Each row was made from one small tree. Brackets hold a mark, then the marks that hang from it, in alphabetical order. Every link used is in the known rows. Write each row's tree.
Known rows
{F D}: [ 25.9  22.6  -9.0 -23.1  27.5  -1.4   8.5  -5.4  19.7  -6.2  14.1 -28.6
   3.8  -8.3 -12.1  -2.4  -9.1 -10.0 -14.0   4.3 -21.3  -7.7  -0.4   1.8
 -12.4]
{D Y}: [ 18.2  25.3  -0.1  -4.8  21.5  -6.2  -8.1   2.3  12.8  14.2  24.0 -47.3
 -15.7 -17.5  -9.6  16.8  -3.2 -15.5 -46.1 -17.2 -17.8  -7.9 -15.6   0.5
   9.0]
{R G}: [ 26.7  58.0 -15.3 -31.6  24.6 -29.8  12.4 -23.9  20.8  19.5   1.7 -10.3
 -22.7 -23.6  -4.4 -12.6 -15.5   0.3 -64.7  19.5 -14.7  -5.3 -20.6  20.3
   7.0]
{C N {Z {Y {D F} S T}}}: [ -9.3 -33.9  -0.9  60.3  -4.2  17.0  -2.4  14.9 -19.5 -12.0  -3.7  43.2
   8.4  24.3  35.9  -0.8  12.6   1.1  45.7  -9.1  -3.0   7.8  15.5 -31.9
   2.9]
{P {C N Z}}: [-39.2  35.1   0.3 -28.9  12.7 -19.6  -6.5 -30.6   3.8   1.1  12.7  25.0
  33.8 -32.4   6.7 -17.4 -21.4  27.0 -23.4  16.8   3.2  -6.5 -11.5  26.0
   9.2]
{Z {Y D}}: [ 26.7  -2.6  -5.2  -2.4  31.0   0.9  14.8  13.4  -2.2  18.1  -2.4 -21.6
  -5.4   1.0  -1.4   8.0   8.3  -6.3  -6.9   5.4  -2.3   1.4   0.9  -8.7
  13.9]
{C N {Z F}}: [-40.9   2.3  -0.7 -21.6 -30.9 -16.1   8.7 -11.8   5.5 -31.6 -20.9  28.2
  19.1 -17.6  19.3 -14.3  -8.9  25.7   0.7  -3.5   6.7  -5.4 -16.8  26.3
   6.6]
{N {C {Z Y}}}: [-12.4  32.4   3.9 -20.4  11.8 -33.4   4.7  -4.8 -10.4  -1.6 -16.5   7.6
  30.3 -46.6   9.0  -9.4   1.9  19.3 -13.0   7.4   5.7  -2.0  -3.3   5.8
  22.7]
{Y D S {T {C {Z F}}}}: [ 22.1 -36.2   7.1  55.8 -17.5  38.0 -13.8  29.5 -12.3  -5.5  22.7  15.5
 -18.0  32.2   9.5 -23.7   5.7 -25.6  55.2 -16.4   0.8   8.0   6.4 -50.9
   1.2]
{G {Z {F D} {Y S T}}}: [ -3.1 -23.4  -7.2   6.3  23.7  11.7  23.7  -6.6   6.7  29.5 -15.0 -20.8
 -13.3  46.7 -40.2  23.6  25.6  -1.4  31.8 -23.6  30.0  19.6   5.2  17.3
  -5.1]
{X {R G}}: [ 24.8  77.9 -20.2 -38.0  -0.8 -31.9   9.9 -38.9  19.1  39.3  -3.5  -2.4
 -14.7  -7.1 -21.3   5.2 -23.7   7.6 -85.8  23.2  -4.6 -11.0 -36.7  34.4
   2.1]
{P {C N} {X R}}: [-31.6  86.8   5.2 -79.1   8.4 -24.3 -17.1 -62.8   7.9  43.6  15.4  13.2
  27.8 -21.4 -31.8   5.9 -41.3  38.4 -87.6  51.8   1.3  -4.6 -22.8  21.6
 -11.0]
{C N}: [-17.9  34.7 -11.1 -36.1  -1.7 -15.2  -4.7 -10.7   8.2  -1.9   9.7  16.3
  -4.9 -43.3  12.8 -17.7 -14.5  10.3 -26.6  10.7  -5.8 -24.0 -20.7   2.0
   4.8]
{J {C N {Z F {Y D S T}}}}: [-51.6 -27.3   5.3  10.7  -9.0  17.8  -3.1  15.1 -13.4 -16.5   5.5  44.0
  12.9   1.4  32.0 -16.5  -9.9  29.5  28.7  15.1   9.2  12.8  22.1 -17.6
 -20.5]
{X {R {G {Z F {Y T}}}}}: [  7.1  50.4 -26.4 -23.8   1.1 -26.2  20.1 -45.3  12.6  61.0 -23.2  -0.3
 -20.3  30.6 -45.3  27.1  -7.9   9.1 -66.7  11.4  22.6   4.4 -31.1  46.7
  -2.3]
{Z Y}: [  9.1  17.7  -1.9 -28.7  21.9 -16.8  14.5   5.8   6.7  25.4  -4.8 -22.6
 -11.2 -16.4  -9.1  10.8   3.6  11.4 -16.8   0.7   7.7  -3.8  -7.9  13.4
  22.6]
{T {C N {Z {F {D Y}}}}}: [-37.8 -15.2   2.6 -21.8 -36.7  -0.1 -18.8  12.0 -14.9 -45.6 -15.2  23.6
  12.1   4.1  13.1   5.9 -10.2   5.0  24.1  -1.4  -9.7 -14.1  -9.4   7.8
  -2.8]
{N {C {Z {F D} {Y S T}}}}: [ -3.7   0.9  11.3   6.9   5.9  -3.6   7.8   8.9  -5.5  -6.7 -23.7   1.1
  25.3  -5.0   4.7  -7.1  15.8   6.8  22.8  -7.9  15.7  11.7  15.2  -5.8
   7.5]
{Z {F D} {Y S T}}: [ 22.7 -32.1  10.0  12.2  11.4  28.9  19.9  26.1  14.4  18.1 -16.0 -32.9
 -17.3  48.9 -15.4  14.8  24.6  -8.0  41.1 -23.1  24.0  17.8  21.8  -4.8
  -1.1]
{G {Z F}}: [-13.5  13.2 -13.5 -39.3  13.5 -19.9  22.4 -31.6  14.7  16.5 -10.6 -26.0
  -4.9  -6.6 -43.1   8.3   1.5   7.3 -20.4  -9.1  18.6   0.4 -25.1  45.5
   2.2]
{C N {Z F {Y T}}}: [-42.8 -17.3  -2.7   1.0 -26.4  -6.8   9.3   0.7  -3.0  -5.3 -26.5  34.8
   8.7  10.0  15.2   0.7   1.0  25.0  16.1  -9.7  23.5   5.3  -3.7  13.9
  10.3]
{F {D {Y S {T {C N}} Z}}}: [ 34.1 -32.7   2.9  40.4  -0.3  31.5 -24.5  17.7  -3.4  -9.3  35.7  -9.3
 -18.8  22.7   2.2   5.3  12.9 -41.7  28.6  -7.0 -22.1  -7.5  22.2 -43.0
 -23.5]
{T {C N {Z F}}}: [-45.5  -2.3   1.2 -39.7 -46.2 -13.2 -13.1   4.6 -12.6 -36.7 -18.4  37.9
   7.4 -20.9  13.6 -13.1 -18.1  18.9  19.5   6.4   3.4 -18.8 -20.1  16.1
  10.2]
{D F {Y S Z}}: [ 73.1 -37.7  14.6  54.6  19.2  20.4 -10.3  18.0   1.1  -7.8  27.2 -59.9
 -16.4   5.6  -0.9  27.8  26.4 -49.3   9.0 -15.8 -30.5  -0.5  25.2 -17.5
  -0.5]
{L S}: [ 28.1  33.6   6.8 -21.9  14.8 -29.9   5.9  25.4  14.9  15.7  24.6 -44.7
 -31.5 -68.1   7.1 -46.5  -1.6  13.6 -23.1 -22.7 -27.7 -13.2 -19.1   5.2
  17.5]

Which tree is each row?
[ 38.9 -16.8   7.0  52.3  11.4  30.9 -35.8  34.3  -7.0   5.6  31.7 -38.6
 -31.2  20.5  -6.5  30.2   4.8 -41.4  14.3 -26.6 -24.3  -4.7  13.3 -37.2
   1.1] | {D F {Y S {T C}}}
[-30.9 -17.0  -3.7  14.6 -20.0   5.7  -0.9  -4.3   4.4 -28.8  -8.5  17.6
  17.3  19.0  14.4   4.6  -2.5   3.0   7.6 -15.2  -3.8   3.0   0.0   3.9
 -14.5] | {C N {Z {F {D {Y T}}}}}
[ 24.5 -53.0  10.2  23.2 -45.3  28.2 -17.1  19.6  -6.0  -1.6  22.3  17.4
 -36.8   2.1   3.9 -28.8  15.3 -29.2  52.9   1.6  17.6 -10.4  15.4 -31.9
  -2.9] | {Y S {T {C N}} {Z F}}
[ 81.3 -68.2   7.2  71.9  -3.0  45.5   8.2  16.8   5.7  11.4  34.4 -23.1
 -27.7  26.4  -2.8 -28.9  28.9 -55.4  40.8  -5.9   6.2  13.1  29.5 -50.4
 -12.4] | {Y D S T {Z F}}
[-41.9   5.8  -3.5  -9.5 -13.5 -22.6   5.9  -5.2  -8.1 -11.8 -16.6  41.3
  15.8 -14.3  27.3  -2.5  -1.9  31.2   6.2   1.4   5.8  -3.4 -10.3  13.1
  16.8] | {C N {Z Y}}
[ -8.9 -19.6  14.4  -7.0 -24.9   8.3 -10.2  22.3  -8.0 -34.7  -6.9  -6.9
   2.4  16.8   1.0   7.1   0.3  -2.3  38.3 -15.6  -7.7  -1.1  -4.6   5.4
   5.3] | {T {C {Z {F {D {Y S}}}}}}
[ 14.9  39.2 -24.5 -22.5   7.1 -21.5  26.5 -42.0   5.7  44.2 -31.0  -5.7
  -7.4  31.5 -36.5  27.6  -3.6   4.5 -62.3  18.8  12.4   4.0 -28.8  45.7
  -2.7] | {X {R {G {Z F {Y D}}}}}
[-12.0  47.5 -24.0 -14.0 -14.9 -18.1  -4.2 -33.1  -7.4  50.4 -11.8  41.1
 -26.2  25.9 -22.6  18.4  -7.3  12.5 -36.8  16.9  18.1  -7.7 -31.8  20.6
   0.6] | {X {R {G {Z {Y S {T {C N}}}}}}}
[ 34.0  -6.7  -6.2  32.8  15.1  15.6 -34.2  23.4  -4.9   7.1  26.7 -40.8
 -23.0   9.0 -17.1  36.5 -11.3 -39.0 -16.5 -14.7 -29.0  -9.9   7.0 -23.5
  -3.8] | {D F {Y {T C}}}
[ 20.7  -4.8   2.9 -20.1  13.9  10.2  12.9   6.6  22.8 -11.2  -8.6 -59.8
   0.9  16.1 -20.6  20.3   3.3 -16.0 -15.0 -15.5  -9.0   1.3   0.8  18.9
 -10.4] | {Z {F {D Y}}}
[-40.4 -19.4   4.3  14.0   7.0  10.1  -7.1  14.2 -21.5 -31.0   8.3  41.7
  23.2 -11.2  40.9  -7.7 -12.5  27.5  27.4  24.1 -14.3   6.2  25.9 -17.8
 -19.2] | {J {C N {Z {Y {D F} S}}}}
[ 30.7 -24.8   9.5  63.9   3.1  27.3 -33.3  31.6 -11.6  -5.4  26.1 -26.2
 -20.0  26.5   0.6  29.3   4.4 -34.3  25.2 -31.7 -25.5   2.1  14.0 -33.8
   1.6] | {D F {Y S {T {C Z}}}}
[-40.1 -22.1   1.1 -14.3 -17.6  -6.0  18.9   1.1  -2.1 -31.3 -40.8  25.3
  27.7  17.0  18.6   8.7   6.7  25.2  28.1  -2.7   9.6   4.9   3.5  25.4
   0.8] | {C N {Z {F D} Y}}
[ 17.9   5.0 -16.1  11.8  30.9  -4.0  26.4 -21.1   4.9  38.3 -21.9  -4.3
 -28.1  38.9 -21.9   8.6  16.5  -7.7 -17.2   0.8  16.0  19.8  -5.9  16.2
   1.8] | {R {G {Z F {Y D S T}}}}
[-64.6   7.7   0.5 -37.6 -17.1  -9.8  -3.5  -7.6   0.2 -32.4   5.6  35.2
  22.5 -39.0  23.9 -23.4 -31.9  41.4  -8.7  23.6  -0.8  -1.8   1.4  15.6
 -21.1] | {J {C N {Z F}}}
[ -7.4  21.6   4.7 -24.9   3.6 -19.7   8.0  -9.2   1.3 -26.6 -21.1  -6.8
  39.0 -34.9   1.3 -15.1  -2.5   8.4  -8.7   5.0   0.3  -1.0   0.3  12.2
   1.9] | {N {C {Z {F D}}}}
[-12.1  29.3   6.2 -29.9  -2.2 -28.0   7.6  -9.9   0.9 -17.1 -19.9  -2.9
  32.1 -49.0   2.0 -19.0  -4.9  13.6 -17.9   3.8   6.9  -3.9  -9.1  16.3
  14.1] | {N {C {Z F}}}
[ 59.0 -42.9  11.4  38.3 -15.4  23.9   8.0   6.4  17.0  21.1  31.0 -24.0
 -35.5   5.9 -12.6 -25.6  23.3 -33.8  29.3 -13.1  18.0   7.6  18.5 -21.6
  -0.9] | {Y S T {Z F}}
[ -5.5  16.0   8.5 -10.5   6.6 -15.1   1.5  -3.2  -0.8 -25.5 -18.3 -18.9
  37.3 -25.4   1.7   0.0   2.5   0.0 -13.8  -4.5  -5.9   1.8   2.9   7.9
   0.6] | {N {C {Z {F {D Y}}}}}
[-58.4  -4.6   2.9 -19.0  -7.7   3.5  -8.6  -1.0  -1.2 -40.1   7.8  20.7
  26.4 -14.3  22.4  -3.7 -24.6  28.0  -5.5  15.5 -13.5   2.7  12.9   7.5
 -33.8] | {J {C N {Z {F {D Y}}}}}
[-45.4  36.0  21.4 -23.1  16.7 -10.5 -13.9 -35.6  -4.5  30.3  13.5  35.9
  26.1   2.8  -5.9  -2.7 -15.4  43.3 -18.7  26.2   9.2  21.5   5.8  -5.0
   2.3] | {P {C N {Z {Y S T}}} X}
[  4.8 -47.6   7.8  19.9 -13.0  37.3  -2.1  42.4 -15.6   8.0 -18.4   4.3
 -23.7  39.8   6.0   2.8  19.7 -12.6  53.8  -8.6  25.6   5.2  12.6 -28.9
   9.0] | {Z F {Y D S {T {C N}}}}
[-46.3 -13.2   1.9 -19.6 -24.7 -16.1  16.3  -1.4  -3.1 -19.4 -38.9  27.6
  18.5  -1.4  20.7   3.3   4.0  31.8  13.9  -5.4  18.3   1.4  -8.7  29.8
  16.3] | {C N {Z F Y}}
[ 61.2 -64.0 -16.2  60.0  -9.6  31.7 -28.0  16.7 -24.8 -13.7  35.1  15.0
 -15.7   5.5   5.2 -12.3  -2.2 -61.0  28.5  29.7 -26.6 -16.4  31.9 -61.3
 -24.9] | {Y {D F} {T {C N}} Z}
[  2.2  12.3  11.0  11.5  15.3 -11.9   3.7   7.2 -17.6  -6.0 -13.0   9.6
  28.6 -29.0  19.4 -14.9  13.9   6.8  12.1   2.4   3.2   4.6   5.4 -17.1
  19.7] | {N {C {Z {Y D S}}}}
[ 58.9 -26.4   3.3  50.0  21.2  30.0  -7.2  10.7  12.4   5.9  43.1 -39.5
 -18.0  25.1  -9.2   7.7  19.4 -45.7  12.4 -16.0 -21.7   4.8  25.0 -36.1
 -21.9] | {F {D {Y S T Z}}}
